Known rows, with every step that occurs:
e-r-c: [ 0.33  0.03  0.07  0.03 -0.03  0.16  0.00  0.02  0.00  0.07  0.03  0.01
 -0.28 -0.17 -0.08 -0.25  0.04  0.04  0.19 -0.11 -0.03  0.05 -0.03 -0.07
  0.07]
w-c-e-r-l: [ 0.02  0.00 -0.11  0.04  0.05  0.21 -0.04  0.23  0.01 -0.07 -0.03  0.10
  0.17  0.15 -0.05 -0.19 -0.05 -0.30  0.26  0.34  0.12 -0.04  0.03 -0.13
  0.05]
r-e: [ 0.05  0.06  0.03 -0.05  0.03 -0.04  0.09  0.13  0.05  0.04 -0.05 -0.07
 -0.19 -0.17  0.09 -0.01 -0.08  0.05 -0.04  0.14 -0.08  0.06  0.02  0.07
 -0.02]
l-e-c: [ 0.13  0.06 -0.07 -0.07  0.00 -0.02 -0.06 -0.10  0.04  0.03 -0.01 -0.04
  0.12 -0.43  0.11 -0.28 -0.01 -0.06 -0.04 -0.24  0.00  0.13 -0.04 -0.14
  0.12]
z-q-g-w-c-l: [-0.17 -0.18  0.14  0.10 -0.03 -0.12  0.02 -0.20 -0.09 -0.12 -0.01  0.05
  0.34  0.23 -0.02  0.39  0.06  0.24 -0.08  0.14 -0.21 -0.09 -0.03  0.03
 -0.15]
r-e-c: [ 0.08  0.03 -0.02 -0.11 -0.02  0.09  0.02  0.01  0.05  0.11 -0.08 -0.03
  0.07 -0.33  0.08 -0.19 -0.06 -0.06 -0.07  0.14 -0.01  0.17  0.00 -0.05
  0.04]
z-g-w: [-0.03  0.01  0.25 -0.10 -0.07 -0.16  0.00  0.05 -0.04  0.09  0.10  0.02
 -0.22  0.30 -0.03  0.15  0.10  0.16 -0.13 -0.17  0.14 -0.06 -0.02  0.08
  0.06]
g-w-c-e-r: [-0.02 -0.06  0.15  0.00 -0.01  0.07 -0.07  0.05 -0.01  0.13  0.13  0.09
  0.13  0.23 -0.07 -0.03  0.03  0.05 -0.10  0.01  0.17 -0.11  0.00 -0.11
  0.11]
c-r: [-0.04  0.03  0.09 -0.04  0.05 -0.01  0.07 -0.19  0.03  0.02 -0.02 -0.10
 -0.32 -0.15  0.09  0.07  0.00 -0.02 -0.06 -0.18  0.02  0.01  0.01  0.12
 -0.03]
e-r: [ 0.28  0.05  0.16  0.00  0.09 -0.05  0.03 -0.05  0.00  0.08  0.05  0.02
 -0.26 -0.26 -0.01 -0.10  0.03 -0.14  0.06 -0.14  0.07  0.07 -0.01 -0.12
  0.11]
c-e: [-0.09 -0.02 -0.10 -0.08  0.06 -0.05  0.05  0.04  0.02 -0.04 -0.02 -0.02
 -0.09  0.05  0.11  0.01 -0.04  0.16  0.07  0.11 -0.11 -0.04 -0.03  0.06
  0.00]
g-w-z: [-0.01 -0.05  0.14  0.02  0.19  0.05  0.02 -0.10  0.07  0.11  0.12  0.01
 -0.27  0.18  0.11  0.20  0.08 -0.06 -0.03 -0.45  0.35 -0.07 -0.03 -0.02
  0.04]
z-g-w-c-e: [-0.26 -0.09  0.01 -0.11 -0.12 -0.04 -0.05  0.23 -0.04  0.04  0.09  0.11
  0.19  0.69 -0.15  0.13  0.04  0.29 -0.15  0.13  0.12 -0.14 -0.02  0.10
  0.01]
e-c: [ 0.13 -0.01  0.07 -0.12  0.03  0.04  0.00 -0.16  0.03  0.05 -0.01  0.01
 -0.01 -0.27  0.07 -0.12  0.06 -0.08 -0.04 -0.18  0.06  0.12 -0.02 -0.10
  0.07]
r-l-e-c: [ 0.07  0.10 -0.08 -0.05  0.00  0.12 -0.08  0.02  0.06 -0.06 -0.06 -0.07
  0.13 -0.44  0.18 -0.32 -0.04 -0.38  0.16 -0.09  0.05  0.13  0.01 -0.17
  0.10]
z-g-w-c-l-e-r: [ 0.06  0.04  0.07  0.03 -0.18 -0.15 -0.14  0.15 -0.05  0.04  0.10  0.07
  0.30  0.17 -0.15 -0.11  0.02 -0.09 -0.20 -0.02 -0.04 -0.06  0.01 -0.04
  0.11]
z-g-w-c-l-e: [-0.14  0.01  0.03 -0.02 -0.18 -0.21 -0.10  0.17 -0.03 -0.05  0.08  0.02
  0.28  0.30 -0.08  0.04  0.01  0.15 -0.26 -0.05 -0.09 -0.10  0.01  0.10
  0.02]
q-z-g-w-c: [-0.06 -0.01 -0.11 -0.03  0.03 -0.05 -0.02  0.01 -0.05  0.08  0.08  0.11
 -0.05  0.76 -0.20  0.29  0.06  0.12  0.03 -0.08  0.24 -0.02  0.06  0.04
 -0.03]
w-c-l-e: [-0.05  0.02 -0.10  0.03 -0.02 -0.13 -0.02  0.10  0.03 -0.14 -0.01 -0.03
  0.26 -0.13  0.04 -0.05 -0.05  0.04 -0.13 -0.06 -0.23 -0.03  0.03  0.04
 -0.01]
l-e: [ 0.09  0.09 -0.03 -0.01  0.04 -0.12  0.02  0.05  0.04 -0.03  0.03 -0.09
 -0.15 -0.30  0.10 -0.09 -0.03  0.04 -0.01 -0.25 -0.06  0.03 -0.01 -0.01
  0.06]
q-g-w-c-e-r-l: [-0.23 -0.07 -0.08  0.05  0.04  0.24 -0.07 -0.05 -0.01  0.00 -0.02  0.06
  0.31  0.46 -0.01  0.04  0.03 -0.03  0.22  0.44  0.09 -0.10  0.00 -0.07
  0.02]
z-q-g-w-c-r: [-0.20 -0.17  0.15  0.11 -0.02  0.04  0.03 -0.30 -0.07  0.00  0.00 -0.01
  0.09  0.26 -0.08  0.38  0.07  0.21 -0.13  0.02  0.07 -0.08 -0.03  0.05
 -0.17]
q-g-w-z: [-0.21 -0.08 -0.05  0.03  0.23  0.11  0.05 -0.30  0.06  0.06  0.02  0.00
 -0.10  0.35  0.09  0.30  0.12  0.18  0.06 -0.17  0.19 -0.04 -0.06  0.05
 -0.02]
z-q: [ 0.24 -0.05  0.17  0.06  0.05 -0.15  0.10  0.02 -0.06 -0.07  0.01  0.03
 -0.22 -0.22  0.02  0.12  0.00  0.01  0.09 -0.14  0.00  0.03 -0.04 -0.06
 -0.06]
q-w: [-0.10  0.01  0.15 -0.11  0.05 -0.05  0.07 -0.09 -0.01  0.04  0.03  0.01
 -0.15 -0.31 -0.02  0.06  0.08  0.15 -0.15 -0.16 -0.03 -0.06  0.04  0.02
  0.04]

Rows:
[ 0.23  0.02  0.03  0.03 -0.07  0.09 -0.02 -0.03  0.00 -0.03 -0.02 -0.02
 -0.11 -0.21  0.00 -0.22  0.02 -0.04  0.17  0.02 -0.31  0.03 -0.02  0.01
  0.02] | e-r-c-l
[-0.09 -0.03  0.03 -0.01 -0.10  0.15 -0.11  0.32 -0.05  0.03  0.07  0.14
  0.21  0.55 -0.16 -0.10  0.02 -0.20  0.13  0.33  0.25 -0.10  0.02 -0.07
  0.08] | z-g-w-c-e-r-l
[ 0.02 -0.11  0.16  0.02  0.00 -0.01  0.07  0.07 -0.09 -0.06  0.04  0.15
  0.12 -0.16 -0.24  0.13  0.07  0.11 -0.16 -0.09  0.04 -0.08  0.03 -0.09
 -0.07] | z-q-w-c
[ 0.00  0.08 -0.07  0.01  0.00 -0.22  0.00  0.00  0.03 -0.13 -0.04 -0.10
  0.02 -0.34  0.19 -0.08 -0.07 -0.01 -0.02 -0.09 -0.31  0.01  0.01  0.07
  0.01] | c-l-e
[-0.06  0.07  0.00 -0.03  0.00  0.04  0.09 -0.02  0.07  0.07 -0.10 -0.15
 -0.26 -0.21  0.11  0.02 -0.12 -0.05 -0.11  0.15 -0.05  0.05  0.04  0.17
 -0.08] | c-r-e
[ 0.05 -0.08 -0.03  0.08  0.09 -0.12  0.13 -0.19 -0.07 -0.10 -0.08  0.01
 -0.03 -0.03  0.01  0.22  0.05  0.20  0.19  0.13 -0.13  0.06 -0.07  0.00
 -0.12] | z-q-g
[ 0.06  0.07 -0.31 -0.05  0.09 -0.11  0.05 -0.03 -0.02  0.01 -0.04  0.06
 -0.27  0.46 -0.10  0.15  0.01  0.05  0.26  0.03  0.06  0.10  0.03  0.08
 -0.04] | q-z-g
[-0.24 -0.13  0.14  0.13  0.00  0.17  0.00 -0.19 -0.06 -0.10 -0.06 -0.03
  0.10  0.27 -0.01  0.33  0.03 -0.11  0.10  0.15  0.13 -0.08  0.01  0.03
 -0.18] | z-q-g-w-c-r-l
[ 0.07  0.05 -0.17  0.02 -0.12 -0.01 -0.03  0.07  0.05 -0.12 -0.06 -0.12
 -0.02 -0.27  0.11 -0.22 -0.06  0.17  0.10 -0.07 -0.42  0.00 -0.02  0.11
 -0.03] | r-c-l-e
[ 0.09  0.02 -0.06 -0.02  0.05 -0.01  0.02  0.01  0.01  0.05  0.00  0.05
 -0.09 -0.09  0.04 -0.16 -0.02 -0.04  0.13  0.13 -0.03  0.01 -0.04 -0.08
  0.09] | c-e-r
[ 0.04  0.00 -0.21 -0.02  0.14  0.02  0.06  0.15  0.04  0.00  0.01  0.10
 -0.19  0.41 -0.09  0.04  0.05 -0.06  0.09 -0.12  0.25  0.04 -0.05  0.06
  0.00] | w-z-g
[ 0.15 -0.02  0.02  0.13 -0.08 -0.11 -0.04  0.06 -0.10 -0.07  0.01  0.12
  0.41 -0.53 -0.20 -0.16 -0.01 -0.14 -0.13  0.05 -0.22 -0.03  0.03 -0.18
  0.01] | z-q-w-c-l-e-r
[-0.12  0.01 -0.03 -0.01 -0.02  0.13  0.06  0.08  0.06  0.05 -0.07 -0.08
 -0.01  0.02 -0.04  0.03 -0.11  0.02 -0.23  0.20  0.03  0.01  0.06  0.14
 -0.10] | w-c-r-e
[ 0.30  0.13 -0.01  0.05  0.03 -0.08 -0.01  0.01  0.02  0.07  0.05 -0.03
 -0.14 -0.42  0.05 -0.25 -0.03 -0.13  0.04 -0.19  0.02  0.09 -0.02 -0.14
  0.14] | l-e-r
[-0.08  0.14 -0.09  0.03  0.02  0.08 -0.02  0.00  0.07 -0.08 -0.09 -0.17
 -0.22 -0.32  0.19 -0.13 -0.10 -0.29  0.12 -0.08  0.03  0.03  0.03  0.06
 -0.01] | c-r-l-e
[-0.07 -0.17  0.17  0.09  0.01 -0.05  0.04 -0.15 -0.09 -0.03  0.04  0.07
  0.15  0.29 -0.10  0.37  0.10  0.28 -0.06  0.00  0.07 -0.06 -0.04 -0.04
 -0.11] | z-q-g-w-c
[ 0.00  0.07 -0.12 -0.06 -0.05  0.06 -0.06 -0.26  0.06  0.08 -0.05 -0.12
  0.03 -0.45  0.13 -0.25 -0.04 -0.16 -0.12 -0.25  0.03  0.13 -0.03 -0.05
  0.06] | l-e-c-r
[ 0.00  0.02 -0.05 -0.09 -0.06 -0.01  0.00 -0.04  0.05  0.01 -0.13 -0.07
  0.26 -0.37  0.16 -0.17 -0.09 -0.12 -0.08  0.28 -0.27  0.13  0.02  0.01
 -0.01] | r-e-c-l
[-0.20  0.03 -0.24 -0.01 -0.04  0.08 -0.02  0.02  0.00  0.18 -0.03 -0.01
 -0.05  0.67 -0.16  0.24 -0.09  0.06 -0.08  0.24  0.20  0.02  0.10  0.18
 -0.13] | q-z-g-w-c-r-e
[ 0.05  0.13 -0.07  0.02  0.05  0.01  0.00  0.16  0.05 -0.12 -0.04 -0.10
 -0.13 -0.30  0.17 -0.14 -0.07 -0.22  0.22 -0.08  0.00  0.04  0.03 -0.04
  0.04] | r-l-e
[ 0.04 -0.02 -0.01 -0.02 -0.07  0.02  0.02  0.01  0.02 -0.12 -0.04 -0.07
 -0.11 -0.08  0.07 -0.06  0.01  0.14  0.11  0.00 -0.37 -0.03 -0.02  0.15
 -0.06] | r-c-l
[-0.24  0.07  0.00  0.01 -0.15  0.09 -0.12  0.18  0.01 -0.03  0.02 -0.06
  0.06  0.31 -0.06 -0.02 -0.02 -0.18 -0.10 -0.03  0.25 -0.08  0.05  0.11
 -0.01] | z-g-w-c-r-l-e
[ 0.05 -0.11  0.00  0.05 -0.03  0.05  0.01  0.10 -0.11  0.02  0.03  0.21
  0.31 -0.11 -0.28 -0.08  0.02  0.01 -0.02  0.23  0.01 -0.09 -0.01 -0.20
  0.00] | z-q-w-c-e-r
